Each row was made from one small tree. The marks that hang from a mark follow it in brackets, in the order of their numbers. Every link used is in the known rows. Write each row's tree.
Known rows
z64(z426(z225 z796(z81))): [ 23.8   7.9 -23.5 -14.8 -10.4   4.7   3.7   2.3 -54.8  -5.3 -53.7 -30.1
  18.8 -30.8  15.2  20.4  18.0  14.8  16.0  -7.2 -35.8]
z204(z225(z426(z64 z796(z504)))): [-18.2   8.5  -5.9  25.9   1.3  27.9  -3.5 -18.7 -35.3 -18.4 -29.9 -27.0
  -8.9  -2.6  36.0   9.4  21.0  -3.9  23.6  16.5 -40.0]
z426(z64 z225(z204) z796(z504)): [-16.6  12.9  -8.9   7.9  13.1  11.0 -21.3  -3.5 -42.9  -8.0 -22.8 -14.9
 -25.0 -14.2  39.8   8.2  37.5 -21.4  37.9   3.1 -47.1]
z726(z426(z64 z225 z796(z81)) z504): [ 15.5  -4.3 -15.1 -15.7  -1.8  16.1 -25.3 -16.5 -61.0  -3.7 -16.5 -16.8
 -23.6 -11.7  35.6  14.0  24.8  -9.8  22.4 -30.4 -36.9]
z204(z225): [  2.6   7.3  -9.4  12.8  -0.4  17.6  -2.8 -11.6 -24.1  -7.6 -24.3 -20.4
   6.5  14.4  21.8  23.7   0.6  -1.1   1.2  13.3 -14.0]
z504(z796): [ -3.0  14.3  -8.9  -3.5  -0.5  -1.7 -17.8  -1.0 -28.0  -1.7 -26.9  -8.1
  -4.7 -14.5  34.9   8.0  -1.5 -11.3  10.9   6.0 -17.5]
z426(z225 z796): [ -4.4   6.1 -19.3 -14.2 -12.3   1.1  -6.4  -4.2 -46.1  -3.9 -29.9 -26.3
 -11.5 -13.0  16.6  19.1  12.5  -4.4   9.9   1.4 -33.2]
z225(z204 z426): [ -5.3   4.5 -15.2  31.8 -20.9  -4.4   8.4   6.2  -6.5   5.0  -5.3 -10.0
  -9.6  17.3  13.9   8.0  -2.2  -9.9   3.6  30.6 -33.5]
z426(z64): [  0.3  -0.8 -10.2  18.8   0.7   8.0  -5.7   3.7 -25.1  -0.6  -1.9 -11.0
 -15.6  -9.0  32.6  10.7  11.7  15.5  18.8  11.7 -21.5]
z204(z225(z426)): [ -4.1   3.3 -10.9  20.7 -13.5  19.6   6.5 -16.2 -17.4  -9.3 -25.9 -25.0
   5.6  17.1  17.8  18.6  -0.1  -1.9   2.1  21.0 -29.7]
z726(z426(z64)): [ 10.8   2.5  -3.3   5.6 -13.0   2.5  -4.7   1.5 -36.5  -6.5  -7.0 -11.4
 -24.6   9.0  40.6  18.0   5.8  12.0   4.0  -6.0 -32.2]
z204(z225(z426(z796))): [-12.7   6.4 -10.5  19.9 -14.2  19.5   3.9 -13.3 -31.6 -13.6 -30.8 -29.9
  -3.7   5.3  24.6  18.3   4.5  -2.4   7.3  21.4 -34.4]
z726(z426(z64 z796(z504))): [ -1.9  15.0  -0.6   2.4  -0.3   7.5  -9.4  -4.7 -55.1 -14.7 -23.7 -12.8
 -33.9  -7.4  49.6   5.3  23.0   1.1  15.4 -13.6 -33.2]
z225(z204 z426(z64 z796(z81 z504))): [-13.9   7.9  -6.2  39.7   2.4  14.0  -7.5  -1.7 -20.6  -6.9 -10.2  -9.6
 -22.4 -16.8  24.2  -2.9  34.0 -14.3  35.3  21.7 -50.5]
z504(z796(z81)): [  7.3  11.8  -6.5  -0.5   8.8   5.7 -23.3  -6.3 -19.6  -2.9 -26.0  -6.6
   2.0 -27.1  18.1   7.9  11.7 -12.1  18.7   2.3 -25.8]
z726(z504(z796)): [  4.5   8.0 -22.0 -10.4   6.3   6.3 -23.5  -9.2 -38.5   7.5 -21.0  -3.7
  -2.9 -10.9  37.3  -3.2  -3.4 -22.9  12.1  -6.0   7.1]
z204(z225(z426(z64 z796(z81)))): [ -9.6   0.3  -6.2  28.4  -4.5  28.5  -5.0 -15.7 -27.9 -15.9 -20.5 -28.1
  -6.5  -8.8  24.4  18.8  19.8   3.9  24.4  19.9 -47.9]
z64(z426(z225(z204) z796(z81 z504))): [ 19.1  18.4 -19.4  -5.6   1.8   6.5  -3.2   0.8 -50.0  -4.9 -57.8 -19.8
  17.6 -24.7  18.9  10.6  27.1  -6.2  23.3  -8.1 -34.0]
z81(z796): [ -3.1  -4.5 -14.5   6.3 -27.1   3.7  -9.5  10.0 -26.9   4.7 -38.7 -17.5
  -5.1  -8.7  17.8   7.0 -12.7  -6.3   5.8  23.8  -7.0]
z726(z426(z225(z204)) z504(z796(z81))): [ 21.4   7.9 -12.4 -22.5   0.0   3.7 -34.7 -15.9 -40.3   4.2 -23.1  -5.3
  -7.0   8.0  32.6  14.8   8.3 -43.1  13.2 -27.8 -34.0]

Which tree is each row?
[ 12.4   3.5 -21.3 -28.6 -15.3   4.6 -14.0 -15.5 -65.6   0.0 -26.4 -18.6
 -18.2   6.7  35.9  14.4   5.0 -18.1   2.1 -28.1 -21.3]
z726(z426(z225 z796) z504)
[-11.4   6.1  -4.7  28.2   6.6  32.7  -6.4 -22.3 -29.1 -18.5 -31.1 -24.3
  -4.8 -11.0  26.9   8.6  29.7  -4.8  29.4  13.6 -44.4]
z204(z225(z426(z64 z796(z81 z504))))
[-12.4  -0.1  -8.0  40.9 -10.8   7.7  -5.3   6.1 -18.9  -4.8  -0.3 -14.5
 -25.4 -16.1  21.3   9.3  23.1  -3.3  30.5  28.3 -54.7]
z225(z204 z426(z64 z796(z81)))
[ -8.0   5.5 -12.5  31.4 -16.4   1.5   0.4   3.3 -16.1  -1.9  -9.5 -14.2
 -15.1  -6.9   9.4   8.5  13.9 -10.6  15.5  26.2 -44.7]
z225(z204 z426(z796(z81)))
[-21.6  11.3  -8.9  37.7  -5.3   7.2  -2.9   2.3 -28.7  -6.5 -11.9 -10.5
 -27.8  -7.3  36.7  -4.0  24.3 -14.4  29.4  25.5 -45.1]
z225(z204 z426(z64 z796(z504)))
[-10.2  13.7 -10.6  31.0  -3.9   7.9  -1.7  -3.0 -17.7  -4.4 -22.1  -9.7
 -12.2  -8.9  12.3  -3.5  24.5 -23.5  19.8  19.2 -38.2]
z225(z204 z426(z796(z81 z504)))
[ -7.6  10.0 -16.6  -3.2 -11.2  -2.4 -10.6   3.2 -39.0  -0.4 -20.3 -20.8
 -16.6  -1.7  20.2  22.0  11.1 -17.2  13.3   9.4 -38.6]
z426(z225(z204) z796)
[ -7.7  15.5 -16.7 -15.4   4.7   8.0 -10.0 -13.1 -49.1  -5.8 -43.7 -20.5
  -8.6 -15.9  22.2   3.4  26.7 -18.0  17.0  -7.8 -26.8]
z426(z225 z796(z504))
[ 17.1   6.6  -8.7  -9.6 -20.2  -7.6  -4.8  -2.3 -31.1   0.3 -15.9 -13.4
 -14.0  30.0  23.0  27.8   0.6 -13.1  -6.2  -8.9 -41.4]
z726(z426(z225(z204)))
[ 19.5  -1.2  -9.8 -21.6   6.1  14.0 -36.7 -19.5 -48.5  -1.1 -21.2  -9.4
 -13.4  -8.8  43.0  11.5  18.1 -26.4  25.8 -33.4 -41.9]
z726(z426(z64 z225) z504(z796(z81)))
[-15.9   2.8  -6.9  26.9  -8.9  22.9  -0.6 -11.8 -33.8 -16.0 -21.8 -30.0
 -12.4  -1.7  33.8  19.1  12.7   5.3  19.2  22.4 -43.2]
z204(z225(z426(z64 z796)))
[-10.0  -0.7  -9.5  40.5 -15.1   2.2   2.6   7.2  -8.8   2.2   4.2  -9.8
 -20.1   9.4  26.2   9.1   8.9  -2.2  18.7  31.2 -45.2]
z225(z204 z426(z64))
[  3.3   5.1 -14.3   0.6  -2.6   3.4 -16.5  -2.0 -30.3  -1.7 -20.2 -18.1
  -8.9 -13.8   4.3  23.0  24.3 -18.2  20.4   4.5 -45.9]
z426(z225(z204) z796(z81))
[ 13.5  14.2 -22.0  -8.9 -17.8  -4.6   5.5  12.8 -55.0  -2.6 -45.5 -26.4
   7.5 -12.8  28.7  23.1   6.3   6.9  11.9   3.8 -34.1]
z64(z426(z225(z204) z796))
[  8.4   8.1  -2.5  -9.3   4.8  14.1 -18.3 -15.7 -51.5 -13.8 -30.7 -18.5
 -24.2 -12.2  31.6  12.2  37.6  -7.7  22.8 -23.4 -54.7]
z726(z426(z64 z225 z796(z81 z504)))
[-10.8   2.8  -9.4  25.8   2.8  19.4  -4.1 -12.0 -28.6 -10.6 -22.5 -17.2
 -16.0 -30.7  21.8  -8.7  35.1   0.6  33.4  10.2 -44.0]
z225(z426(z64 z796(z81 z504)))
[-20.0   6.4 -11.0  24.0  -3.7  14.1   1.8  -7.5 -36.9  -9.7 -23.5 -18.2
 -22.5 -21.4  34.3  -9.9  24.4   1.2  27.0  15.6 -38.3]
z225(z426(z64 z796(z504)))
[  9.9  21.9 -21.0  -9.1  -4.7   1.8   2.3   5.1 -56.8  -4.7 -57.6 -22.2
  12.5 -14.4  31.5  11.1  16.9  -5.3  15.7  -3.8 -29.7]
z64(z426(z225(z204) z796(z504)))
[ 21.8  11.8 -19.7  -0.5  -9.2   3.9   7.1   8.7 -51.9  -6.5 -45.1 -22.9
  13.6 -35.1  21.1  13.1  12.4  23.3  12.6  -0.4 -18.3]
z64(z426(z796(z81)))
